Each row was made from one walk, in order. Every step used is in the known rows, and no mark comes twice. Write each row's walk.
Known rows:
pufe > palobi > pubu > nageme: [ -5  27 -10   4 -26   7  -9 -65   1 -47 -47  77  13 -14 -51   0  29  39
 -33 -12 -11]
palobi > pufe > neti > pubu > nageme: [ 51  12 -32 -79   7 -20 -44  36 -25  -2  57  66  -7  69 -37  13 -32   8
 -45 -12   9]
palobi > pubu > nageme: [ -1   2 -15  -7 -48  11 -37  15   4 -20 -51  63  30  -1 -69   9  -8  30
 -14 -20 -11]
palobi > pufe > neti > doru: [ 32 -12 -46 -91 -19  10 -61  40  -5  23  51  24  -4  68 -14  -4   1 -32
 -55 -13 -26]
nageme > doru > palobi > pufe > neti > pubu: [ 47  36 -18 -62  38 -14  41 -28  -3   9 102  40 -31  64  -6 -26 -18  10
 -45 -12 -15]
pufe > palobi > pubu > nageme > risuf > neti: [  1  16 -23  13 -41  13  29 -37 -12  -7 -53  85  32  -4 -77  18  50  18
  20  27   9]
nageme > risuf > neti > doru > palobi: [-14  32 -21 -14 -56  53  30  54  -3  87 -15  -5  12  26  -7 -10   9 -23
  30   9 -15]
palobi > pubu: [  2 -30 -26   6 -37  49 -28   6   9 -37 -16  61  17  13 -56 -47 -18  45
  -1 -11  -3]
pubu > palobi > pufe: [ -4  28 -16 -47 -24  -4 -31   1 -19  -7  -8  50 -32  51   0  -5 -10  59
 -41 -23  14]
doru > palobi > pubu: [-13  15  -6   3 -27  38  13 -22   9 -26 -32  31   3   8 -27 -40  -4  58
   1  -6 -12]
pubu > nageme > risuf: [-22   6 -12  18 -67  42 -29  37 -40  42 -45  66  31  10 -37  11 -19 -11
  -9 -13  -9]
nageme > risuf > neti > doru: [  1 -18 -40 -13 -69  68 -12  80  -5  77   5  24  22  30 -39 -18  -4 -32
  28   5  -6]
neti > pubu > nageme: [ 15  17 -12  -6 -26  33 -35  50 -12  17  13  61   8  23 -36 -17 -61  25
 -18 -31   8]
nageme > doru: [  4 -14 -16   7 -39  57 -16  21  -6  15  18  46  14  21 -36 -46 -32   1
 -29 -37 -25]
nageme > risuf > neti > pubu > palobi: [ 22  24 -13  -4 -20  39  40  40 -22  30  45  56  10  25 -26 -23 -37  24
  52  15  49]
doru > palobi: [-19  26  -2  -8 -38  59   0  20 -20   6 -18  13   1  34   6 -43 -28  38
 -13 -19 -13]
risuf > neti > pubu > nageme > doru > palobi: [ 29  73   1 -22 -12   4  49  43  10  50  22  22   7  22 -43  11 -28  13
   1 -18  -4]
doru > palobi > pufe > neti > pubu: [ 39  27 -23 -69  30   1  11  -4 -19  -3  79  34 -29  84   6 -35 -26  35
 -31   2   7]
neti > doru: [ -6 -10 -26 -20 -53  61 -51  49   7  40   6  16   9  21 -12 -33 -26 -14
 -23 -32 -26]
doru > palobi > pubu > nageme > risuf > neti: [-11  35 -10   2 -51   5  46  19  -9  24 -71  43  34   1 -64  35  24  21
  39  26   1]

Write each row's walk:
[-19  44   3  -8 -34   1   6 -13   7 -14 -70  35  19  -9 -39  18   3  44
 -12 -13 -19]  doru > palobi > pubu > nageme
[ 42  36 -27 -60   0  -9   3  42  -2   3  45  50 -44  72 -23 -14 -29  69
   4  -6  49]  risuf > neti > pubu > palobi > pufe
[  23   35  -25 -104   -2  -28  -36   12   -2   16   46   13   -1   52
    7   30   10  -22  -53  -10  -12]  pubu > palobi > pufe > neti > doru
[-23  57  -2 -18 -38 -14  -2  -3  38  28 -59   9  16 -23 -25  34  16   5
 -18 -24 -41]  neti > doru > palobi > pubu > nageme
[-15  65  14  -8 -36   8  17   1  -7  37 -37  21  18   1 -19  21 -10  -1
 -44 -40 -41]  pubu > nageme > doru > palobi
[ 13  20 -17 -52  -6  11  10  -7  22  -2  26  -4  37   9 -18  -5  17 -24
  -7   6 -37]  pufe > neti > doru > palobi > pubu
[ -1  59 -14 -47 -44 -11  11  45  43  43 -60  -5  25  -2 -50  45  26   5
  10   0 -26]  risuf > neti > doru > palobi > pubu > nageme
[ -8  34 -35 -39 -45  11  21  37   3  84 -12  13 -34  60  -6   4  29   3
   3   9 -12]  nageme > risuf > neti > doru > palobi > pufe
[ 17  37 -16 -36  10 -10 -11  -4  -4  -3  45  65 -50  52   1 -26 -38  73
 -26 -26  32]  neti > pubu > palobi > pufe
[  1  10 -10   4 -37  -3  -7 -12  21  -6 -30  71  32 -20 -79  15   0   7
 -29 -31 -34]  palobi > pubu > nageme > doru
[  2  37 -19 -45 -50  51   4  72  12  57  -8 -28   3  40  -8 -14  -4  -1
   8  -7 -17]  risuf > neti > doru > palobi
[ 20  61  -8 -80  -3 -44   8 -12 -16  21  12  30   2  50 -20  50  17 -18
 -72 -19 -41]  pubu > nageme > doru > palobi > pufe > neti
[  0   5 -34 -10 -66   6  -8  50  22  54 -44  48  41  -9 -81  44  26 -29
  30   7 -15]  palobi > pubu > nageme > risuf > neti > doru
[ 39  16 -24 -30 -32  34 -21  95 -10  29  14  45  14  45 -60  -5 -51  26
  10 -12  25]  risuf > neti > pubu > nageme
[ 37   4 -32 -45   1 -18 -18  16 -40  27  52  92   2  60 -38  18 -19 -14
 -26   6  12]  palobi > pufe > neti > pubu > nageme > risuf
[-10  32   5   4 -27  47  27 -10  -2  18   5  17   1  16  -7 -36 -18  12
 -28 -29 -34]  nageme > doru > palobi
[ 49 -23 -24 -40   5  58 -20  41 -24 -14  98  47  28  52 -26 -55 -60  -3
  -5  -2  12]  pufe > neti > pubu
[ 34  59 -11 -80  21 -36   0   8 -21   8  39  38 -14  67  -7  22 -19  21
 -46  -8   0]  doru > palobi > pufe > neti > pubu > nageme
[ 11  75  -3 -24   8 -41  26 -22  17  40  19  56 -48  34 -14  10 -17  38
 -56 -40 -18]  neti > pubu > nageme > doru > palobi > pufe
[  7 -32 -33   3 -69  82  -4  72 -35  35  -4  50  29  45 -46 -33 -17   1
  36  17  14]  nageme > risuf > neti
[  6  29 -13 -68 -19  37  -5  31  -7  30  37 -26  32  33  16  -9  -5 -41
 -26  -6 -38]  pufe > neti > doru > palobi
[-18  61 -10 -25 -66  17  20  63  -3 100 -53   1  28  13 -19  46  16 -36
  17   2 -21]  pubu > nageme > risuf > neti > doru > palobi
[ 44  27 -18 -18 -24  18   7  69   7  40  38  51  13  28 -73   1 -42   3
  -2 -25   3]  risuf > neti > pubu > nageme > doru
[ 57  21 -27 -70  19 -37 -15   9  -6  16  78  74  -3  53 -49  20 -24 -16
 -60 -25 -12]  palobi > pufe > neti > pubu > nageme > doru
[ 37  59   7 -43  19  -8  37  -1 -11  26  67  25  34  17 -21  17 -30 -28
 -31 -19 -25]  pufe > neti > pubu > nageme > doru > palobi
[ 46  23  -3 -52  18  23   2  14 -24 -24  92  36  33  34  -3 -23 -51   7
  -3  -1  28]  pufe > neti > pubu > palobi
